Each row comes from the steps of one path. Every step used is in the known rows, and no mark comes twice. Write the path behind each row, first mark first.
(in the rows, 128 means zero)
Known rows:
zamoma -> bapev -> tubu -> dega: [125 157 105 122  68 151 110 158 113 150 107 106  98 101 126 110  65 134
 137 145 182 131 143 122 133 103 103 180 141 130 140 123  84 120 128]
zopeza -> pudu -> zekib -> dega -> tubu -> bapev: [ 84 122 116 180  72 133  97 117 124 111 128  99  84 120 219 133  67 137
 172  72 139 113 157  99  37 116 165 164 102 180 107 160 169 109 213]
zopeza -> pudu -> zekib -> dega -> tubu -> zatak: [115 109 123 181  50 143  73 131 122 122 117  92  92 136 188 123  50 133
 183  67 142 105 162  84  49  96 170 186 129 139 130 121 173  93 195]
zamoma -> bapev: [121 129 122 129 131 143 118 151 127 133 111 131 108 111 109 109 127 150
 129 148 161 125 140 136 145 108 125 147 151 130 127 127 109 143 135]
sifin -> zamoma: [135 117 135 122 133 150 133 143 135 114 125 154 132  75 140 143 123 116
 139 112 121 103 144 142 132 121 117 155 149 134 132 116 126 148 145]
zekib -> pudu -> zopeza -> bapev -> tubu: [103 178 122 121  68 130 125 119 126 143 108 113 110 138 197 118  59 112
 176  88 142 112 148 108 110 116 142 195  98 176 103 162 142  89 161]
zekib -> pudu -> zopeza: [ 92 142 121 146 110 136 144 116 118 134 101 131 144 143 183 129 105 138
 155 104 153 116 148 126 105 140 140 165 123 132 124 149 159 102 166]
dega -> tubu -> zatak: [130  81 121 142  96 122 103 144 128 132 121  86 110 143 155 123  90  99
 162 106 113 130 126  97 117 113 128 158 152 153 143 113 154 110 133]
sifin -> zamoma -> bapev -> zopeza: [138 138  88 123 110 165 119 168 140 117 113 166 101  43 144 118 114 144
 137 147 146 106 165 142 136  89 136 191 156 142 165 105  87 147 153]
bapev -> zamoma -> sifin -> tubu -> zatak: [129  78  67 119 110 162 126 199 143 120 160  86  79 115 150  77  95  70
 152 143 163 106 162  96 151  67 182 186 174 105 112 154 123 138 131]
dega -> zekib -> pudu -> zopeza -> bapev -> tubu: [101 137 115 141  78 117 112  82 136 152  92  90 109 162 239 113  47 129
 183  70 142 110 146 102 100  97 145 201  98 196 117 156 155  70 138]
pudu -> zekib -> dega -> tubu: [108 108 119 143 114 131 105 115 106 117 103 104 125 131 226 128 103 141
 157  73 135 103 148 100  72 106 187 163 117 165 142 111 163 106 162]
zopeza -> bapev -> tubu -> sifin: [144 151 111 116  94 114 105 143 131 136 103  87  96 119 130 131  63  86
 161 135 127 123 130 125 159  98  99 181  97 172  80 120 124 114 147]
zamoma -> bapev -> zopeza -> pudu -> zekib -> dega: [110 175  81 164  58 166  81 139 127 122 111 144  78  83 167 102  80 194
 144 124 180 111 188 109  61  81 190 188 113 116 147 124 108 114 195]
dega -> tubu -> sifin -> zamoma -> bapev -> zopeza: [144 101  76 136 113 148 106 178 123 127  75 120 103  38 173 124  93 114
 160 143 156 102 159 136 141  83 112 231 153 195 156  73 114 138 172]
zekib -> pudu -> zopeza -> bapev -> zamoma: [ 89 164 112 127  99 154 136 131 138 122 124 128 105 135 202  97  92 103
 163  95 161 102 174 116 119  89 202 152 127 167  76 157 134 118 190]
zopeza -> bapev -> zamoma: [124 155 117 111 121 145 120 143 151 115 152 127  92 122 145  94 118  92
 138 122 138 114 155 120 142  77 189 116 132 164  81 138 103 147 152]
zopeza -> bapev -> tubu -> dega -> dozut: [169 187 113 121  57 138 112 134 112 146 145 104 105  92 163 147  39  80
 140  88 111 145 137 100 109 110 136 160 101 163 107 170 102  86 130]
zamoma -> sifin -> tubu -> zatak: [130  58  76 134 109 146 128 181 129 123 147  87  90 113 136 104  92  83
 164 129 143 122 144  98 140  99 143 201 156  99 125 170 145 117 118]
bapev -> zopeza -> pudu: [140 171 102 153  69 137 111 130 138 137 153 148 102 103 132 115  97 142
 127 134 142 132 147 114  82 120 144 151  99 129 156 135 103 108 153]
zatak -> tubu -> dega -> zekib -> pudu -> zopeza: [ 75  97  93 186 102 124 128 124 129 119  86 108 139 151 248 139  50 133
 171  65 177 123 159 114  90 117 108 183 141 159 153 146 185  72 165]
pudu -> zekib: [115  97  92 131 152 134 113 109 148 121 125 126 110 154 154 126 135 144
 140 105 120 116 136 111 117 117 145 130 120 123 117 125 126 117 137]
sifin -> zamoma -> bapev -> zopeza -> pudu -> zekib: [122 131  68 151 104 178  93 152 162 122 128 177  71  59 148 107  99 171
 150 117 160  91 184 120  94  81 147 198 137 141 143 118  80 132 190]
bapev -> tubu -> dega: [131 155 113 121  65 133 118 136 115 144 126 101 117 118 145 129  67 110
 138 123 150 134 128 114 116 124 106 162 117 125 142 126 104 101 120]
zatak -> tubu -> dega -> zekib -> pudu: [ 99  87 121 175 107 125 118 134 127 111  93 105 146 144 208 141  46 134
 171  74 182 137 155 141 104 123 120 146 148 155 159 152 189  85 163]
tubu -> bapev -> zamoma -> sifin: [118 110  78 124 141 150 139 162 147 103 151 117  85  94 179  90 117  83
 147 143 134 112 146 101 145  67 180 134 156 148  97 173 123 161 141]
pudu -> zekib -> dega -> tubu -> sifin: [116  95 103 154 117 124  98 125 103 116  69  78 128 122 212 141  87 127
 168  92 141 103 146 112  93 100 153 184 113 164 116  88 179 103 180]
sifin -> zamoma -> bapev: [129 116 130 124 138 166 126 167 134 119 110 157 115  58 118 125 121 136
 139 133 155  99 159 152 152 102 113 174 175 141 130 116 105 163 153]
pudu -> zopeza: [100 135 101 140 127 127 138 113 131 137 121 129 122 139 166 126 130 125
 127 118 124 113 134 104 116 122 120 167 121 134 124 120 124 116 129]
tubu -> sifin -> zamoma -> bapev -> zopeza: [146 125  74 133 112 157 108 179 138 117  81 139  99  34 132 133  98 129
 150 166 154 108 165 155 155  83 106 215 150 141 137  83 102 150 174]
zekib -> dega -> tubu: [125 138 155 141  90 123 117 129  86 122 109 104 143 106 200 132  96 123
 146  93 144 120 138 117  82 119 169 160 127 167 155 117 166 116 152]
pudu -> zopeza -> bapev -> zamoma -> sifin -> tubu: [ 93 115  43 118 133 159 154 163 139 124 165 109  69 102 211  65 115  59
 150 111 166  88 175  77 139  60 200 211 131 165  81 175 100 128 136]
tubu -> sifin -> zamoma: [143 105 121 132 136 143 127 156 133 112  93 127 134  69 122 159 109 102
 152 131 129 101 144 154 158 114  83 178 144 137 105  97 141 148 168]
zopeza -> pudu: [128 152 141 154  96 138 119 127 129 140 145 140 118 120 105 122 105 137
 131 122 150 122 141 127  99 132 117 135 118 130 122 145 121 126 156]
bapev -> zamoma -> sifin -> tubu: [127  98  78 110 140 158 147 179 129 124 165 107 102 103 166  78 126  87
 128 139 176 101 159 112 148  83 187 171 154 133 116 160 108 143 126]
dega -> tubu -> bapev -> zopeza: [110 118  75 140  92 111 118 131 140 119 138 100  87 113 214 126 100 106
 149 125 103 147 125 106  84 120 151 161 108 195 155 139 132 114 149]
pudu -> zopeza -> bapev -> zamoma: [ 96 162  90 121 119 147 129 129 153 124 143 129  87 130 184  90 121  90
 135 112 133 102 160  92 130  71 183 152 125 171  76 131  99 132 155]
bapev -> zopeza -> pudu -> zekib -> dega -> dozut: [161 200  90 163  53 148  89 119 119 131 139 144 109  88 199 147  67 159
 126  90 118 125 172  94  31 103 207 166  87 123 145 151 127  79 183]
zopeza -> bapev: [126 137 126 126 122 131 124 125 133 116 137 126 103 117 135 123 112 106
 151 107 121 130 137 120 133 112 149 131 114 155  96 151 125 126 137]
dozut -> rokeget: [113 115 131 142 155 149 102 122 143 113 105 123 133 155 136 135 137 142
 108 151 135 146 152 145 142 115 125 121 155  95 147 113 139 125 151]

Which path is each row?
[123 106  74 109 134 161 139 179 135 114 173 106  77  94 171  71 110  63
 149 118 170 103 169 100 150  65 210 173 138 160  84 186 104 141 137] => zopeza -> bapev -> zamoma -> sifin -> tubu
[116 160  79 125  95 114 114 129 135 146  97  88  91 128 169 127  70  85
 162 125 121 110 135 100 145  92  88 218  90 178  76 112 122 101 147] => pudu -> zopeza -> bapev -> tubu -> sifin
[ 89 100 117 163 117 124 129  79 127 141  81 107 140 164 223 123  95 154
 162  84 152 114 143 116  94 120 146 168 126 154 138 140 170  85 144] => dega -> zekib -> pudu -> zopeza
[127  80  85 125 143 143 149 160 115 127 149 107 113 102 151 103 122  98
 140 128 161 118 140 109 137 115 152 185 137 126 131 175 129 121 110] => zamoma -> sifin -> tubu
[111 170  99 119  87 122 124 117 139 146 129 112  92 132 182 112  86 100
 150 104 115 112 136  88 120 101 122 200  94 178 102 136 107 103 126] => pudu -> zopeza -> bapev -> tubu
[114  58  54 142 120 160 134 143 127 131 142  79  94 110 213  78  85  91
 146 108 198 111 162  94 121  65 191 182 155 133 136 157 109 113 109] => bapev -> zamoma -> sifin -> tubu -> dega -> zekib
[113  84  99 169 126 114 113 134 141 111 113 105 126 140 191 135  72 123
 147  88 151 137 139 118 112 109  98 148 147 158 159 123 153 100 128] => zatak -> tubu -> dega -> zekib
[146 135 118 119  64 122  96 150 144 146 126  88  97 146 121 124  67 107
 150 137 113 128 121 109 134 110 104 173 137 119 131 115 129 111 121] => bapev -> tubu -> zatak
[149 180 134 164  82 150  96 117 110 132 133 137 122 106 176 153  78 155
 128  74 126 115 164 106  49 114 179 147 103 126 113 161 148  96 187] => zopeza -> pudu -> zekib -> dega -> dozut
[101 105  94 137  88 144 139 151 114 132 146  92 110 120 140 137  95 106
 133 120 177 141 146 132 108 145 124 164 121 103 125 153 113 108 143] => sifin -> tubu -> dega
[124 143  65 155  93 143  95 112 155 128 147 150  86 127 156 110 104 161
 137 113 133 119 157  98  73 107 164 153  91 125 144 129 104  98 164] => bapev -> zopeza -> pudu -> zekib
[ 98 148 131 136  81 132 116 152 118 104 129  86 104 106 231 116  88  98
 145 116 144 118 155 116  87  93 195 145 138 190 109 135 155 147 189] => zekib -> dega -> tubu -> bapev -> zamoma
[126 149  89 123  98 135 121 146 143 131  93 113  96  74 179 143  66  73
 170 111 116  83 150 115 148  86  76 248 110 184  78 103 118 123 166] => pudu -> zopeza -> bapev -> tubu -> sifin -> zamoma
[ 98  73  68 137 133 134 153 166 130 110 155  90  83 100 171 119 107  86
 154 132 142 130 138 114 130 120 137 182 130 142 105 205 139 132 135] => zamoma -> sifin -> tubu -> bapev
[113 122 104 153 116 129 126 170 128 106 132 127 130 116 153 139  82 106
 136 108 154 138 145 125 125 126  88 143 146 137 144 133 143 119 147] => zatak -> tubu -> dega
[114 141  59 156  94 158  86 135 153 134 129 152  67 112 138  93 104 181
 136 134 166 117 171 108  91  86 157 174 117 131 144 127  84 115 174] => zamoma -> bapev -> zopeza -> pudu -> zekib
[114 165  85 164  57 132 115 133 154 121 156 131  73 101 148 128  85 131
 142 141 126 146 144 118  75 126 133 148  97 142 127 167 115 119 177] => tubu -> bapev -> zopeza -> pudu
[ 97 145  97 137 122 130 134 112 138 127 130 130  99 128 171 120 117 102
 153  97 115 113 144  97 121 105 138 167 107 160  91 144 118 111 139] => pudu -> zopeza -> bapev
[159 156 115 142  93 143 130 130 105 139 135 120 136  96 149 162  87 106
 119 102 122 148 138 116 104 130 134 129 124 118 128 156 117  99 133] => tubu -> dega -> dozut
[111 131 113 140 116 139 108 115 119 108 107 121 122 126 185 134 111 158
 147  97 132 109 152 113  87 105 180 146 115 113 122 123 153 116 161] => pudu -> zekib -> dega
[129  97 107 144 162 142 116 220 145 100  82 138 117  60 125 143  92 114
 147 146 164  97 165 170 184  92  43 204 182 168 115  91 142 166 190] => zatak -> tubu -> sifin -> zamoma -> bapev
[137 164 127 108  88 122 112 129 136 138 135 111  96 123 141 115  82 102
 150 115 119 124 128 112 131 106 129 160 103 172 105 142 112 114 123] => zopeza -> bapev -> tubu
[100  97 117 142 120 112 126 132 131 121 131  91 103 130 189 135 107 100
 152 112 111 137 120 116 106 132 124 140 126 195 119 150 152 128 149] => dega -> tubu -> bapev
[150 157 118 139 114 140 106 116 109 119 115 124 135 114 197 158 100 149
 128  84 101 121 154 106  78 109 190 138 112 124 119 146 151 100 161] => pudu -> zekib -> dega -> dozut
[150 175 156 152 120 152  91 129 108 111  95 120 153 116 182 168 100 142
  93 127 119 150 165 138 104 111 170 134 150  93 149 130 162 110 172] => zekib -> dega -> dozut -> rokeget
[109  96  27 135 106 135 143 169 138 109 163  99  68  83 193 109  99  91
 152 147 133 140 144 101 111 110 167 201 116 138 137 197 124 118 133] => zamoma -> sifin -> tubu -> bapev -> zopeza
[132  81 119 138 142 148 115 176 117 127  69 111 118  54 149 133  99 109
 159 128 162  93 153 149 158  93  85 210 169 192 122  82 131 151 177] => dega -> tubu -> sifin -> zamoma -> bapev
[ 97 115 108 128 120 126 122 148 149 119 146  92  90 133 201 109 110  90
 136 125 130 123 137 115 116  99 163 126 140 202 105 136 128 149 166] => dega -> tubu -> bapev -> zamoma
[ 88 149 120 143 101 139 139 115 124 124 111 129 118 132 187 125  91 117
 176  81 145 114 156 117 107 124 162 167 110 159  90 172 154 100 176] => zekib -> pudu -> zopeza -> bapev
[131 104 111 135  82 160 101 137 132 143  86 110 100  67 176 124  51 138
 155 109 176 105 154 128 130  79  96 215 162 157 160 102  93 122 124] => sifin -> zamoma -> bapev -> tubu -> dega -> zekib
[128 115 109 139  74 122 104  96 126 154 104  81 114 137 185 125  57 129
 146 104 149 133 124 108 105 105 111 169 118 146 157 118 117  87  96] => bapev -> tubu -> dega -> zekib
[117 119 119 180  87 132  89 124 103 126  88  92 115 116 189 137  66 137
 169  84 164  97 159 113  65 106 143 191 104 166 108 107 174 102 215] => zopeza -> pudu -> zekib -> dega -> tubu -> sifin
[114 118 107 158 119 143 104 109 147 131 143 141 100 147 130 120 115 157
 141  98 144 109 148 109  89 118 137 134 112 129 107 141 123 110 165] => zopeza -> pudu -> zekib
[112 107  70 134 162 135 136 205 164  84 160 127  89  98 195  94 100  74
 144 134 135 110 153 107 155  68 143 141 170 179 107 172 145 164 156] => zatak -> tubu -> bapev -> zamoma -> sifin
[144 120 123 114  73 160  93 190 150 134 106 118  80  78 113 121  61 120
 162 142 141 101 152 130 160  83  86 217 183 132 134 100 108 145 147] => sifin -> zamoma -> bapev -> tubu -> zatak
[156 132 121 112 108 133 118 162 134 132  92 112 126  78 133 153  76  99
 147 140 128  94 134 148 157 109  63 206 133 152 113  89 126 135 155] => bapev -> tubu -> sifin -> zamoma
[157 107  73 138 107 158 148 164  90 137 153  99 120  67 172 138  81  77
 131 101 151 136 151  98 111 118 155 188 135 115 130 202 120  92 117] => zamoma -> sifin -> tubu -> dega -> dozut
[142  81 127 137 138 131 124 153 118 122  87 110 136  73 165 151 101  88
 161 107 131  96 140 142 141 114  92 193 146 188 125  86 152 135 167] => dega -> tubu -> sifin -> zamoma
[110 165 103 132  70 122 119 129 122 142  77  84 111 134 184 134  40  98
 187 108 149 111 146 125 133 111 111 221  94 179  73 141 158  89 182] => zekib -> pudu -> zopeza -> bapev -> tubu -> sifin
[ 79 112  32 163  78 138 108 137 173 121 173 105  41 138 182 127  89 139
 144 124 142 137 163 112  58 129 147 185  81 136 107 180 111 102 192] => sifin -> tubu -> bapev -> zopeza -> pudu -> zekib
[ 96 132  77 147  67 124 112  83 138 150 106  81  85 140 224 115  47 103
 169  73 137 120 139  71  98  83 123 209  98 178 121 133 109  71 107] => pudu -> zopeza -> bapev -> tubu -> dega -> zekib
[117 151  89 128  59 125 101 134 154 143 129  90  68 147 165 113  57  84
 172 108  97 116 138  71 127  84 115 214 117 150  97 131 119  97 133] => pudu -> zopeza -> bapev -> tubu -> zatak
[ 91  71 114 162  77 140 132 118 111 139 105  71 126 148 198 138  58 135
 168  85 206 142 157 145  88 144 153 167 125 120 139 172 162  74 153] => sifin -> tubu -> dega -> zekib -> pudu
[136  96 115 142 132 111 116 138 109 136  91  83 132 126 155 137 106 100
 152 124 136 122 123 128 134 119 104 165 127 181 120  97 154 118 150] => dega -> tubu -> sifin
[146 144 112 117 102 113 111 144 125 147  95  86 123 128 124 134  79 110
 134 154 134 123 118 137 151 117  78 180 114 146 113  97 130 117 135] => bapev -> tubu -> sifin
[143 142 133 104 105 155 114 172 133 138 109 139 106  67 130 118  90 135
 137 141 156  95 149 147 153  96  91 202 163 160 140 107  91 155 140] => sifin -> zamoma -> bapev -> tubu
[110 155 128 166  82 148  99 116 121 116 124 134 112 117 158 129  90 165
 148  91 156 105 164 114  62 112 168 152 107 114 114 139 148 110 189] => zopeza -> pudu -> zekib -> dega
